Known rows, with every step that occurs:
X > H: [-0.89  1.52  0.82  0.50  4.26  0.35 -0.75  0.05 -1.36  1.18  0.49 -1.33
  1.69  1.72  1.26 -2.87  1.63 -0.61  0.04 -0.58  0.60  1.68 -2.22 -2.20
  0.21]
Y > X: [-0.55 -0.31  0.83 -1.08  4.02 -3.36  0.78 -0.39 -2.72  1.26  0.82 -0.84
  2.18  1.55  0.70  0.09  1.43 -1.21  1.60  0.06  0.92  0.56 -1.52 -1.98
  1.51]
H > W > V > B: [-0.99  1.67 -0.37 -0.27  1.01  2.31 -1.08 -0.56 -0.59  1.82  1.02 -1.74
 -0.19  0.25  0.72 -4.15 -1.96 -0.96 -0.09 -0.25  0.67  2.24  0.43  0.05
  1.32]
P > R: [ 0.47  0.06  0.72 -0.60  3.86  1.21  0.57 -0.12 -1.03  2.39  0.67  0.17
  1.56  1.49  1.41 -3.94  1.26 -0.39  0.52 -0.09  0.28  1.50 -0.83 -2.27
  0.71]
V > W: [ 0.04  2.07 -1.19 -0.75  3.92  2.33  4.65 -1.55 -0.96  1.88  0.34 -0.96
 -0.15  1.57  0.44 -4.38  1.80 -1.35  0.45 -0.32  0.72  1.86 -1.86 -1.35
 -0.37]
M > W > J: [-0.56  1.91 -0.54 -1.00 -0.84  2.25 -1.61  0.22 -1.55  1.69  0.25  4.88
  1.38  1.82  0.64 -4.06  1.46 -1.67  0.58 -0.65  0.69  1.67 -1.07 -0.85
  1.59]
H > W > V: [-0.86  1.74 -0.63 -0.46  0.90  1.87 -1.01 -0.44 -0.58  1.34  0.47 -1.12
  1.28  0.80  0.58 -4.59  2.00 -0.98  0.57  0.23  0.66  2.67 -2.56 -0.75
  1.60]
P > R > M > W > J: [-2.73  0.72  3.67 -0.95 -1.98  1.83 -1.43  0.22 -1.42  1.98  0.63  7.91
 -0.06  1.97  0.18 -4.00  1.07 -0.61 -0.05  0.09  0.41  1.60 -0.35 -1.72
  1.62]
B > Y > X: [-0.38 -1.65  0.02 -1.13  3.54 -3.45  0.71 -1.22 -2.61  1.55 -0.01 -1.07
  3.17  1.52 -0.11  0.22  0.90 -0.78  1.33  0.13  0.74 -3.77 -2.33 -1.59
  1.40]
Y > X > H > W > J: [-1.77  0.26 -4.49  0.50  0.62 -4.75 -2.28  0.07 -2.41  0.89  0.71  3.00
  2.04  1.16 -0.12  0.99  1.81  1.33  0.57 -0.66  0.70  2.27 -2.96 -1.21
  2.89]
M > W > V > B > H: [-0.82  2.68  2.14 -0.65 -1.15  2.22 -2.56 -1.97 -1.14  2.09  0.27 -0.68
 -0.11  0.61  0.11 -3.89 -2.54 -4.17 -0.65  0.12  0.75  2.24  0.96  0.20
  0.03]
W > V > B > Y > X > H: [-1.47 -0.73 -0.21  0.34  1.77 -4.75 -2.46 -2.15 -3.08  1.69  0.34 -2.02
  1.66  1.07 -0.28  1.96 -2.49 -1.63 -0.23  0.18  0.98 -4.27 -0.14 -0.08
  0.08]
H > B: [-0.72  1.24  1.46 -0.54  4.24  1.67  1.20  3.08 -1.03  1.10  2.77 -0.82
  2.20 -0.30  1.06 -3.95  0.90  0.75  0.40 -0.14  1.03  0.83 -3.11 -0.84
  1.63]
M > W > V > B > Y > X > H: [-1.91 -0.16  0.60  0.18 -1.87 -4.60 -3.52 -1.45 -3.11  1.49  0.39 -1.08
  1.79  1.09 -0.88  2.18 -2.36 -2.88 -0.44  0.50  0.66 -4.44 -0.14  0.26
  0.19]
P > R > M > W > V > B > Y: [-2.79 -0.27  6.16 -0.90 -2.58  2.11 -1.75 -1.65 -1.25  2.49  0.49  2.45
 -0.51  1.24 -0.65 -3.29 -2.97 -2.14 -1.47  0.89  0.24 -3.85  1.55 -0.42
 -0.10]
Y > X > H > B > V > W > J: [-1.92  1.33 -4.78  0.38  1.63 -3.74  2.27  0.55 -2.98  1.46  2.66  2.92
 -5.42 -0.86 -0.63  1.95  0.01  1.56 -0.45 -0.44  1.06  0.18 -5.28 -0.38
  1.65]
R > J: [-1.61  0.81 -1.88 -1.18  4.01  2.68  1.04 -0.30 -1.12  2.31  1.17  3.31
 -0.25  1.85  1.29 -4.10  1.32 -0.26  1.35 -0.41  0.91  1.61 -1.39 -3.07
  0.65]
M > W: [-0.56  1.69  2.05 -0.79  0.62  2.10 -0.30  0.42 -1.09  1.31  0.32  0.17
  1.60  1.81  0.88 -4.03  1.48 -2.45  0.39 -0.21  0.43  1.53 -1.37 -1.56
  1.13]
Y > X > H > W > V: [-1.85  0.53 -1.87  0.46  0.31 -4.76 -2.48 -0.42 -2.28  0.75  1.02 -1.56
  1.58  0.94  0.00  1.05  2.09 -0.67  0.51  0.33  0.68  1.87 -3.34 -1.00
  1.85]
M > W > V > B > Y > X: [-0.94 -0.36  1.46 -1.26 -1.42 -2.84 -2.09 -1.62 -2.87  1.89  0.43 -0.61
  1.49  1.00 -0.64  0.90 -2.45 -3.42  0.36  0.58  0.83 -4.43  0.73  0.54
  0.98]
P > R > M > W: [-2.60  0.47  6.45 -0.79 -0.32  1.68 -0.09  0.27 -1.12  1.97  0.77  3.29
  0.19  1.93  0.46 -3.89  0.97 -1.23 -0.27  0.44  0.15  1.49 -0.51 -2.30
  1.02]

Rows:
[-1.96 -1.26 -2.14  0.44  1.70 -5.04 -1.10 -0.95 -2.03  1.25  0.62 -2.36
  1.89  0.48 -0.68  1.49 -2.55  1.17 -0.39 -0.39  0.34 -2.85 -1.06 -0.56
  1.76]
V > B > Y > X > H > W
[-0.38  1.51  1.33 -0.45  4.53  1.79  0.10 -1.98 -0.98  2.05  0.34 -1.78
  0.19  0.78  0.64 -3.78 -3.06 -1.34  0.05 -0.76  0.58  2.38  0.96 -1.06
  0.10]
V > B > H
[-0.20  1.56  1.46 -0.63  2.93  2.43 -0.62 -1.15 -1.13  2.25  0.80 -1.58
  0.01  0.93  1.12 -3.75 -2.06 -2.14  0.22 -0.04  1.25  0.86  1.30 -0.20
  0.06]
W > V > B
[-0.92  1.82 -3.83 -0.84  0.86  1.78 -1.43 -1.49 -0.52  1.49 -0.14  3.02
  1.21  0.49 -0.06 -4.62  1.06  0.42  0.23 -0.80  0.35  4.39 -2.71 -0.95
  2.35]
B > H > W > J
[-1.50  0.22  0.07  0.63  3.50 -0.14 -0.36  2.11 -1.17  0.87  2.26 -1.59
  3.37 -0.12  0.25 -2.22  0.49  1.63 -0.70  0.06  0.56 -3.44 -4.76 -0.83
  0.82]
X > H > B > Y
[-1.61  1.60  1.18  0.45  3.68  0.82 -0.37  2.12 -1.39  1.04  2.43 -1.49
 -3.86 -0.72  1.02 -1.99 -0.35  1.62 -0.82 -0.29  0.66  0.73 -4.99 -1.72
  0.99]
X > H > B > V
[-1.52  2.54 -1.40  0.55  3.25  1.43  3.56  0.72 -0.94  1.44  2.42 -1.75
 -5.65 -0.80  0.18 -2.19  0.07  1.14 -1.17 -0.36  0.59  0.95 -5.43 -1.23
  0.01]
X > H > B > V > W
[-1.91 -0.08  0.50  0.24  3.49 -4.34 -0.21  1.88 -2.72  0.92  2.76 -1.59
 -3.36 -0.66  0.41  2.14 -0.41  1.26 -0.04  0.16  0.95 -0.39 -5.08 -1.73
  2.03]
Y > X > H > B > V
[-3.59  1.89  4.26 -1.00 -1.36  2.50 -1.16  0.06 -1.34  1.23  0.38  6.76
  0.14  2.09  0.20 -4.10  1.41 -1.39 -0.31 -0.19  0.78  1.77 -0.98 -1.42
  1.56]
R > M > W > J
[-0.78  2.19 -0.79 -0.54  3.34  2.71  5.04  0.60 -0.82  1.71  2.40 -1.28
 -5.97 -1.00  0.28 -3.71 -0.13  0.45 -0.51 -0.45  0.88  0.91 -4.68 -0.82
  0.77]
H > B > V > W
[-1.28 -1.14 -1.40 -0.73  0.07 -3.11 -1.14 -1.76 -1.75  1.71  0.71 -1.86
  1.61  0.14 -0.60  0.21 -2.43 -0.73  0.56  0.25  0.73 -3.18 -0.19  0.49
  1.76]
H > W > V > B > Y > X
[-3.62  2.29  7.47 -0.95 -1.32  2.97 -1.50 -0.54 -1.38  1.58  1.13  1.56
 -1.24  1.40  0.17 -3.66 -2.08 -3.21 -0.75  0.59  0.87  0.93  1.57 -0.45
  0.40]
R > M > W > V > B
[-1.12  1.61 -3.30 -0.42  1.25  1.85 -1.61 -1.66 -0.46  2.05  0.50  2.57
 -0.17  0.06  0.10 -4.24 -2.81  0.71 -0.24 -1.03  0.56  4.00  0.21 -0.24
  2.08]
V > B > H > W > J
[-2.01 -1.04 -2.60  0.18 -0.13 -4.73 -2.61 -1.51 -2.33  1.05  0.04 -1.68
  3.06  1.01 -0.83  1.32  1.75 -0.56  0.21  0.64  0.39 -2.57 -4.06 -0.63
  1.62]
B > Y > X > H > W > V
[-1.81  0.41 -1.43  0.51  0.36 -4.70 -2.54 -0.61 -2.35  1.14  1.45 -2.18
  0.29  0.31 -0.05  1.51 -1.73 -0.52 -0.20 -0.14  0.79  1.41 -0.19  0.10
  1.61]
Y > X > H > W > V > B
[-0.24 -0.19  0.97 -0.54  4.00  1.92  0.73 -1.38 -1.04  2.19  0.20 -1.78
  1.54  0.94  0.53 -3.66 -2.89 -0.74 -0.04 -0.43  0.71 -3.22  0.70 -0.67
  0.09]
V > B > Y
[-1.85  0.12  0.36  0.60  3.77 -5.12 -0.23  3.09 -2.81  0.59  3.29 -1.22
  2.83 -0.10  0.21  1.59  1.08  1.21  0.42  0.17  1.16  0.06 -4.02 -0.95
  1.96]
Y > X > H > B
[-0.32  2.06  1.01 -0.67  2.85  1.93 -1.50 -2.67 -1.19  2.27  0.18 -1.86
 -0.19  0.34  0.56 -3.97 -2.68 -2.85 -0.16 -0.07  0.91  2.25  0.87 -0.38
 -0.39]
W > V > B > H
[-0.36  0.34  0.91 -0.76  2.29  2.07 -0.91 -2.21 -0.99  2.35  0.26 -1.83
  1.13  0.98  0.30 -3.63 -2.75 -1.97 -0.33 -0.02  0.81 -3.53  0.59  0.03
 -0.23]
W > V > B > Y
[-1.72  0.89 -2.02  0.13  2.97 -4.04  3.57  0.66 -2.50  1.35  2.69 -1.46
 -5.25 -0.81 -0.52  2.04  0.14  0.99 -0.35 -0.03  0.83 -0.02 -5.47 -1.05
  0.87]
Y > X > H > B > V > W
[-1.00  1.65 -0.89 -0.25  2.42  1.84 -0.16 -1.37 -0.51  1.60  0.54 -1.87
  0.01 -0.04  0.28 -4.13 -2.62 -0.36 -0.30 -0.69  0.27  3.73 -0.25 -0.76
  1.56]
V > B > H > W
[-3.58  0.87  6.71 -0.89 -1.99  2.73 -1.48 -1.59 -1.15  1.88  0.17  1.42
 -0.34  1.29 -0.66 -3.59 -2.60 -2.78 -1.00  0.80  0.62 -3.57  0.72 -0.16
 -0.04]
R > M > W > V > B > Y
[-1.12 -1.33  0.33 -0.89  3.30 -3.48  1.06  1.91 -2.36  1.03  2.53 -0.92
  3.91 -0.21 -0.29  0.26  0.47  0.80  0.88  0.28  1.02 -4.55 -4.01 -0.68
  2.26]
H > B > Y > X
